Each row was made from one small tree. Brackets hold a mark, then the marks that hang from it, in alphabetical order. Every link used is in the known rows. Write each row's tree.
Known rows:
[misumeb gipobot [lelebef ruzetor] rofu]: [-2.873, -0.678, 0.908, 3.901, -0.542, -2.392, 1.182, -1.269, -1.840, 0.990, 1.559, 3.229, 7.039, -0.552, -2.532, -0.478, 0.588]
[ruzetor [mumam misumeb]]: [1.915, -0.006, -0.459, -3.527, -3.752, -0.682, 2.338, -2.299, -0.382, 1.171, -0.860, 0.100, -1.715, 0.353, -4.233, -0.362, 0.719]
[misumeb gipobot]: [-0.148, -0.325, 0.000, 0.571, 0.840, -0.557, -0.943, -1.191, -0.777, 0.381, -0.244, 0.647, 3.649, -1.317, 0.775, -0.122, 0.719]
[ruzetor lelebef [mumam [misumeb rofu]]]: [0.963, 0.119, -1.440, 1.238, -6.267, -3.597, 4.265, -3.713, -1.679, 0.691, 0.436, -0.176, -1.131, 2.532, -7.913, -1.040, 1.494]
[gesat [ruzetor [lelebef [misumeb gipobot]] mumam]]: [0.076, 0.601, -3.590, 0.541, -1.187, -3.069, 0.515, 0.503, -0.503, 0.683, 0.505, 0.529, 1.739, 3.037, -1.651, 0.411, 2.122]
[gesat [ruzetor [mumam [misumeb gipobot]]]]: [1.956, -0.570, -0.215, -3.509, -1.723, -1.247, 3.697, -3.392, -0.027, 2.270, -0.453, 1.223, 1.959, 0.402, -1.561, -0.414, 1.240]
[gesat [ruzetor lelebef [mumam [misumeb rofu]]]]: [1.099, 0.083, -1.441, 0.893, -4.934, -3.556, 6.657, -3.653, -0.722, 1.649, 1.273, 0.344, -1.474, 4.412, -5.633, -1.041, 1.260]
[gesat [ruzetor [mumam [misumeb lelebef]]]]: [1.271, 0.400, 0.400, -1.011, -3.439, -0.719, 4.191, -1.766, 0.344, 2.942, -0.312, 2.716, -2.079, 2.030, -2.832, -0.305, 0.436]
[gipobot [misumeb [lelebef [ruzetor mumam]] rofu]]: [-2.741, 0.443, 1.083, 3.286, -3.051, -3.433, 1.228, -0.975, -2.536, 1.754, 1.714, 2.240, -1.331, 2.314, -6.165, -0.893, -0.303]
[lelebef [misumeb gipobot rofu] [ruzetor mumam]]: [-1.624, -0.242, -2.891, -2.438, -0.796, -2.917, 0.536, 1.012, -2.223, -0.159, 1.861, 1.437, 6.330, -0.362, -4.864, 0.591, 1.363]
[ruzetor [lelebef [misumeb gipobot rofu]]]: [-1.540, -0.192, -2.718, 3.932, -0.937, -3.925, -0.032, -0.434, -1.945, -0.900, 1.386, 0.349, 5.753, 0.479, -4.113, -0.278, 1.736]
[gesat [ruzetor lelebef [mumam [misumeb gipobot]]]]: [1.351, -0.622, -1.150, -0.311, -3.298, -3.076, 3.785, -3.638, -0.278, 1.924, -0.297, 0.506, 0.825, 3.319, -2.624, -0.996, 2.152]
[lelebef [ruzetor [mumam misumeb]]]: [0.594, -0.865, -0.356, -5.277, -2.964, -1.290, 2.701, -0.643, -0.147, 0.696, 0.088, 0.515, 0.223, 2.166, -4.032, -0.283, 0.617]
[misumeb gipobot [lelebef [ruzetor mumam]] rofu]: [-2.128, 0.112, -0.006, 3.072, -3.052, -2.775, 1.422, -1.509, -2.680, 1.715, 0.998, 3.143, 4.446, -0.482, -4.292, -0.071, 1.037]
[gesat [ruzetor lelebef mumam]]: [0.646, 0.712, -1.662, 1.647, -2.793, -2.209, 2.478, -0.911, -0.034, 1.272, 0.404, -0.285, -3.953, 4.774, -1.113, -0.051, 1.121]
[gipobot [misumeb [lelebef ruzetor]]]: [-2.857, -0.478, 1.866, 2.522, 0.100, -2.034, -0.836, 0.597, -0.840, 0.860, 0.618, 2.085, -0.425, 2.597, -1.447, -0.821, -0.760]
[lelebef ruzetor]: [-1.275, -0.909, 0.226, -1.541, 0.452, -0.575, 0.559, 1.210, 0.204, -0.415, 0.837, 0.415, 1.843, 1.875, 0.273, 0.046, -0.053]
[rofu [misumeb gipobot [lelebef ruzetor]]]: [-1.807, -0.506, 1.955, 2.710, 1.575, -2.386, -3.252, 2.331, -0.714, 1.334, -0.471, 2.383, 4.783, -0.037, -1.071, -0.297, 0.776]
[gesat [ruzetor mumam]]: [0.925, 0.639, -0.943, -1.340, -0.990, -0.332, 2.394, -1.018, 0.235, 1.756, 0.525, 0.431, -2.706, 1.675, 0.119, 0.499, 0.350]
[mumam misumeb [ruzetor lelebef]]: [2.767, -0.667, 0.861, -0.310, -4.834, -2.204, 0.961, -2.616, 0.786, -0.853, -0.685, -0.257, -0.014, 3.240, -5.083, -1.304, 1.191]
[gipobot [misumeb [lelebef ruzetor] rofu]]: [-3.629, -0.357, 1.732, 4.112, -0.757, -3.151, 1.004, -0.962, -1.933, 0.966, 1.908, 2.550, 1.116, 2.266, -3.861, -1.147, -0.750]
[mumam [misumeb lelebef]]: [0.355, -0.215, 1.245, 0.666, -2.528, -0.296, 1.848, -1.237, 0.156, 1.037, -0.663, 2.269, 0.817, -0.069, -3.185, -0.863, 0.181]

Which tree is each row?
[0.849, 0.193, 0.645, 0.151, -4.254, -1.338, 0.740, -3.475, -1.267, 2.326, -1.531, 2.547, 2.003, -1.698, -4.566, -0.557, 1.304]	[ruzetor [mumam [misumeb gipobot lelebef]]]
[-2.344, -1.028, -1.929, -1.337, 1.458, -2.745, 0.296, 1.615, -1.546, -0.891, 2.277, 1.558, 8.890, -0.539, -3.103, 0.292, 0.962]	[lelebef [misumeb gipobot rofu] ruzetor]
[0.250, 0.972, -3.704, 0.088, -1.753, -2.445, 1.504, 1.671, 0.109, 0.333, 0.910, -0.019, -2.127, 4.379, -2.456, 0.686, 1.429]	[gesat [ruzetor [lelebef misumeb] mumam]]
[0.667, -0.034, -1.545, 2.560, -2.659, -4.140, -0.963, -1.121, -1.356, -1.500, 1.112, 0.496, 5.784, 0.490, -6.028, -0.237, 1.944]	[mumam [ruzetor [lelebef [misumeb gipobot rofu]]]]
[-0.402, 0.477, 2.006, 4.396, 1.159, -1.769, -3.837, 0.891, -0.766, 1.917, -1.456, 1.809, 2.856, -1.824, -1.215, -0.368, 0.804]	[rofu [misumeb gipobot lelebef]]
[-0.906, 0.193, -2.802, -4.380, -0.729, -1.263, -0.530, 3.385, -0.403, -0.452, 0.883, 0.670, 1.225, 1.770, -3.099, 1.037, 0.746]	[lelebef misumeb [ruzetor mumam]]
[-0.925, 0.767, 1.003, 1.261, -1.524, -2.204, -2.351, 2.990, -0.672, 1.972, -0.641, 1.793, -1.576, 1.663, -3.656, 0.348, 0.604]	[rofu [misumeb [lelebef [ruzetor mumam]]]]
[1.488, -0.119, -1.356, -0.297, -5.456, -2.378, 2.413, -2.573, -0.529, 0.589, -0.896, -0.466, -2.570, 3.254, -5.451, -0.948, 1.595]	[ruzetor lelebef [mumam misumeb]]
[-0.170, -1.252, -0.452, -3.026, -3.137, -3.046, 3.957, -3.068, -1.944, 1.146, 1.012, 1.423, 5.172, -0.165, -6.028, -0.767, 1.308]	[lelebef [ruzetor [mumam [misumeb gipobot rofu]]]]
[1.772, -0.520, 2.580, 1.936, -4.416, -2.480, 1.730, -4.642, -1.149, 0.908, 0.061, 3.049, 6.285, -1.967, -6.595, -1.138, 0.947]	[mumam [misumeb gipobot lelebef rofu] ruzetor]
[1.277, 0.431, -1.455, 0.563, -2.549, -2.380, -2.264, 1.352, 0.488, -2.035, 0.134, -0.324, 0.671, 2.809, -3.887, 0.243, 1.290]	[mumam [ruzetor [lelebef misumeb]]]
[0.931, -0.426, -1.154, 2.031, -5.563, -4.275, 3.340, -5.158, -2.427, 1.164, 0.054, 0.181, 2.356, 0.819, -7.443, -1.335, 2.189]	[ruzetor lelebef [mumam [misumeb gipobot rofu]]]
[2.172, -0.625, 0.786, 1.401, -5.587, -3.556, 3.083, -3.661, -0.397, -0.718, 0.643, 0.002, 1.215, 2.858, -7.623, -1.470, 1.155]	[mumam [misumeb rofu] [ruzetor lelebef]]
[-0.934, -0.147, -2.154, 0.164, 0.844, -2.024, -0.151, 0.237, -1.674, -0.440, 1.435, 0.971, 6.900, -2.280, -3.154, 0.214, 0.806]	[lelebef [misumeb gipobot rofu]]
[-0.148, 1.029, -3.783, 1.699, -2.766, -3.549, 3.472, 0.339, -0.957, 0.539, 2.211, 0.398, -1.105, 3.968, -4.809, 0.249, 1.306]	[gesat [ruzetor [lelebef [misumeb rofu]] mumam]]
[-1.930, 0.647, -0.031, 2.347, -3.670, -2.208, 2.265, -0.313, -1.968, 1.335, 1.416, 2.685, 0.489, 0.981, -4.924, 0.044, 0.370]	[misumeb [lelebef [ruzetor mumam]] rofu]
[-1.373, -0.218, -2.958, 3.132, 0.429, -3.992, 2.309, -0.430, -1.079, -0.039, 2.210, 0.808, 5.528, 2.425, -1.950, -0.117, 1.424]	[gesat [ruzetor [lelebef [misumeb gipobot rofu]]]]
[-2.723, -0.346, 0.608, 3.336, -1.299, -1.835, 2.090, 0.390, -1.177, 0.437, 1.940, 2.862, 2.972, 1.025, -2.816, -0.305, -0.189]	[misumeb [lelebef ruzetor] rofu]
[0.363, -1.231, 0.387, -0.714, -1.280, -2.231, 3.147, -4.202, -1.298, 0.661, 0.475, 0.887, 6.009, -1.831, -4.379, -1.075, 0.901]	[mumam [misumeb gipobot rofu]]
[-1.584, -0.037, 0.208, 1.068, -2.268, -1.640, -0.526, -0.033, -1.551, 1.699, -0.197, 2.776, 3.041, -0.067, -1.834, 0.214, 1.137]	[misumeb gipobot [lelebef [ruzetor mumam]]]
[0.205, -0.648, 1.408, 1.295, -1.816, -1.148, 0.617, -2.586, -0.641, 1.505, -1.056, 2.637, 4.582, -1.638, -2.592, -0.969, 0.824]	[mumam [misumeb gipobot lelebef]]
[-2.187, -0.577, -2.276, -2.018, 0.622, -2.148, 1.276, 2.942, -0.965, -1.282, 2.488, 1.136, 4.690, 1.272, -3.587, 0.383, 0.175]	[lelebef [misumeb rofu] ruzetor]
[-1.438, 0.140, 0.854, 5.213, -1.187, -2.008, 0.798, -2.525, -2.013, 1.333, 0.589, 2.675, 4.866, -2.410, -2.685, -0.461, 0.542]	[misumeb gipobot lelebef rofu]
[1.202, -0.476, -1.017, 0.325, -4.913, -2.865, 1.444, -4.045, -1.265, 1.100, -1.214, -0.315, 1.478, 1.441, -4.796, -0.962, 2.319]	[ruzetor lelebef [mumam [misumeb gipobot]]]
[-1.760, 0.064, 1.823, 1.971, 0.790, -1.745, -2.486, 3.927, 0.023, 1.025, -0.215, 1.946, 0.869, 1.784, -1.365, -0.286, 0.058]	[rofu [misumeb [lelebef ruzetor]]]
[2.036, -0.056, -0.620, -4.138, -2.321, -0.619, 4.699, -1.652, 0.699, 1.880, 0.086, 0.698, -2.217, 2.025, -1.981, -0.252, 0.580]	[gesat [ruzetor [mumam misumeb]]]
